Each row was made from one small tree. The marks that hang from a mark follow it in brackets, in alphabetical order. Every link used is in the known rows. Write each row's tree.
In the rows, 128 means zero.
Known rows:
gutep{fimu sodozo}: [131 113 148 104 127 138 150 170 106 121  93 131 161 131 131 145 115 118
 141 150]
fodo{gutep{nibov sodozo temo}}: [126 124 195 132  78 118 137 157 132 126  99 117 141 143  74 159 113 113
 133 157]
sodozo{gutep{fimu kagab nibov nifis temo}}: [108 108 174 127  82 122 162 168 122 146  24 115 160 152 108 194 100 146
 127 185]
nifis{gutep{sodozo}}: [109 121 142 128 121 141 122 142 133 105  92 126 138 136  98 116 137 121
 146 139]
nifis{gutep}: [111 135 123 132 130 133 118 126 138 116 106 131 119 137 104 113 139 118
 134 129]
temo{gutep{fimu fodo kagab nifis sodozo}}: [114  79 160 125 106 142 135 154 130 133  47 148 181 149 102 200  82 129
 166 183]
fodo{gutep{fimu kagab nifis sodozo temo}}: [140 105 168 105  83 110 149 186 119 126  69 132 179 165  91 191  99 107
 126 183]
fimu{gutep{kagab nibov nifis}}: [102 120 130 148 100 139 136 139 144 156  78 132 138 147  90 155 106 156
 151 150]
kagab{gutep{fimu nibov}}: [126 133 140 130 106 120 143 157 112 154  85 115 144 143 110 154 111 132
 121 142]
nifis{gutep{fodo}}: [109 129 125 147 124 140 103 108 147 118  94 137 122 137 107 134 118 121
 145 139]
sodozo{gutep{fodo kagab nifis}}: [115  96 132 152  96 130 126 112 147 132  54 126 153 146 121 179 106 156
 132 175]
temo{gutep{kagab nibov sodozo}}: [103  95 173 140  94 156 138 159 151 127  75 134 145 131  76 163 117 137
 177 154]
zise{fimu{gutep}}: [129 142 139 134 152 122 142 107 127 125 124 141 102 131 111 109 135 132
 125 120]
sodozo{gutep{nifis temo}}: [116 116 183 132 108  99 142 121 118 127  67 105 146 147 119 158 119 147
 100 163]
gutep{fimu fodo nibov nifis sodozo temo}: [100 103 190 123  83 130 137 166  98 153  38 117 185 151 109 201  53 129
 149 184]
fodo{gutep{kagab nibov}}: [127 125 123 144  82 134 133 151 159 140 111 138 127 142  81 156 124 114
 146 146]
sodozo{gutep{fimu}}: [131 121 152 122 128 122 158 138 123 123  75 127 137 129 140 148 132 133
 116 156]
gutep{fimu fodo sodozo temo}: [130 109 194 115 109 133 132 158 107 116  68 125 167 137 129 185  82 124
 145 177]
temo{gutep{fimu kagab nibov sodozo}}: [109  95 171 122 100 155 154 181 137 133  58 142 158 132  86 177 108 126
 177 164]
gutep{fimu nibov}: [115 131 134 121 115 138 150 162 116 153  96 131 139 129 125 149 104 120
 141 139]

Which tree is each row?
[104  92 176 124  67 145 138 185 115 149  23 123 191 155 100 218  54 136
 165 196]
gutep{fimu fodo kagab nibov nifis sodozo temo}
[114 113 157 130 124 126 135 131 121 131  90 127 153 144 105 135 116 149
 135 148]
fimu{gutep{nifis sodozo}}
[122 120 115 124  82 122 149 171 135 162  83 142 157 157  89 180  98 106
 136 162]
fodo{gutep{fimu kagab nibov nifis}}
[100 110 174 131  82 160 128 178 137 119  24 130 157 148  84 186  87 124
 177 183]
nifis{gutep{fimu fodo kagab nibov sodozo temo}}
[ 95  82 165 134  89 150 139 163 134 150  34 145 180 146  86 207  71 131
 178 184]
temo{gutep{fimu fodo kagab nibov nifis sodozo}}
[106 102 175 142  76 129 146 150 130 148  12 122 164 152 112 213  79 148
 139 198]
sodozo{gutep{fimu fodo kagab nibov nifis temo}}
[113 126 196 144  93 120 146 130 134 128  66 105 124 132 108 155 124 149
 121 158]
sodozo{gutep{nibov temo}}
[101 105 185 139 109 143 137 144 135 130  88 130 140 126  82 149 116 131
 161 142]
temo{gutep{nibov sodozo}}
[112 119 111 149 111 153 103 124 161 115  81 140 127 142 101 150 118 127
 161 152]
nifis{gutep{fodo kagab}}
[120 125 111 118 123 143 135 165 140 117  77 144 135 142 108 144 131 113
 151 149]
nifis{gutep{fimu kagab}}
[122 107 173 115  65 120 153 194 123 144  56 128 178 163  75 197  89 110
 139 183]
fodo{gutep{fimu kagab nibov nifis sodozo temo}}
[115 119 182 122 114 137 122 154 120 104  52 130 153 145 106 165  99 113
 150 171]
nifis{gutep{fimu fodo sodozo temo}}
[114 108 192 132  77 114 131 161  96 154  33 102 185 164  95 201  64 141
 124 183]
kagab{gutep{fimu fodo nibov nifis sodozo temo}}
[122 109 174 136 113 129 133 123 124 123  66 135 144 152  93 166  94 148
 144 166]
zise{fimu{gutep{fodo kagab nifis sodozo temo}}}
[134 104 170 122  77 110 133 162 133 121  85 123 168 161  79 178 110 119
 126 172]
fodo{gutep{kagab nifis sodozo temo}}
[119 115 163 132  82 149 134 168 134 143  53 132 149 140 113 205  75 131
 163 178]
gutep{fimu fodo kagab nibov temo}
[112 110 129 130 107 154 123 158 147 101  80 130 143 139  90 132 136 126
 161 148]
nifis{gutep{kagab sodozo}}
[120 106 184 110  81 149 156 204 118 128  50 121 168 139 102 186  95 130
 165 175]
gutep{fimu kagab nibov sodozo temo}
[122 112 148 122  96 117 128 151 125 134  85 120 156 153 109 172 103 138
 128 158]
gutep{kagab nifis temo}
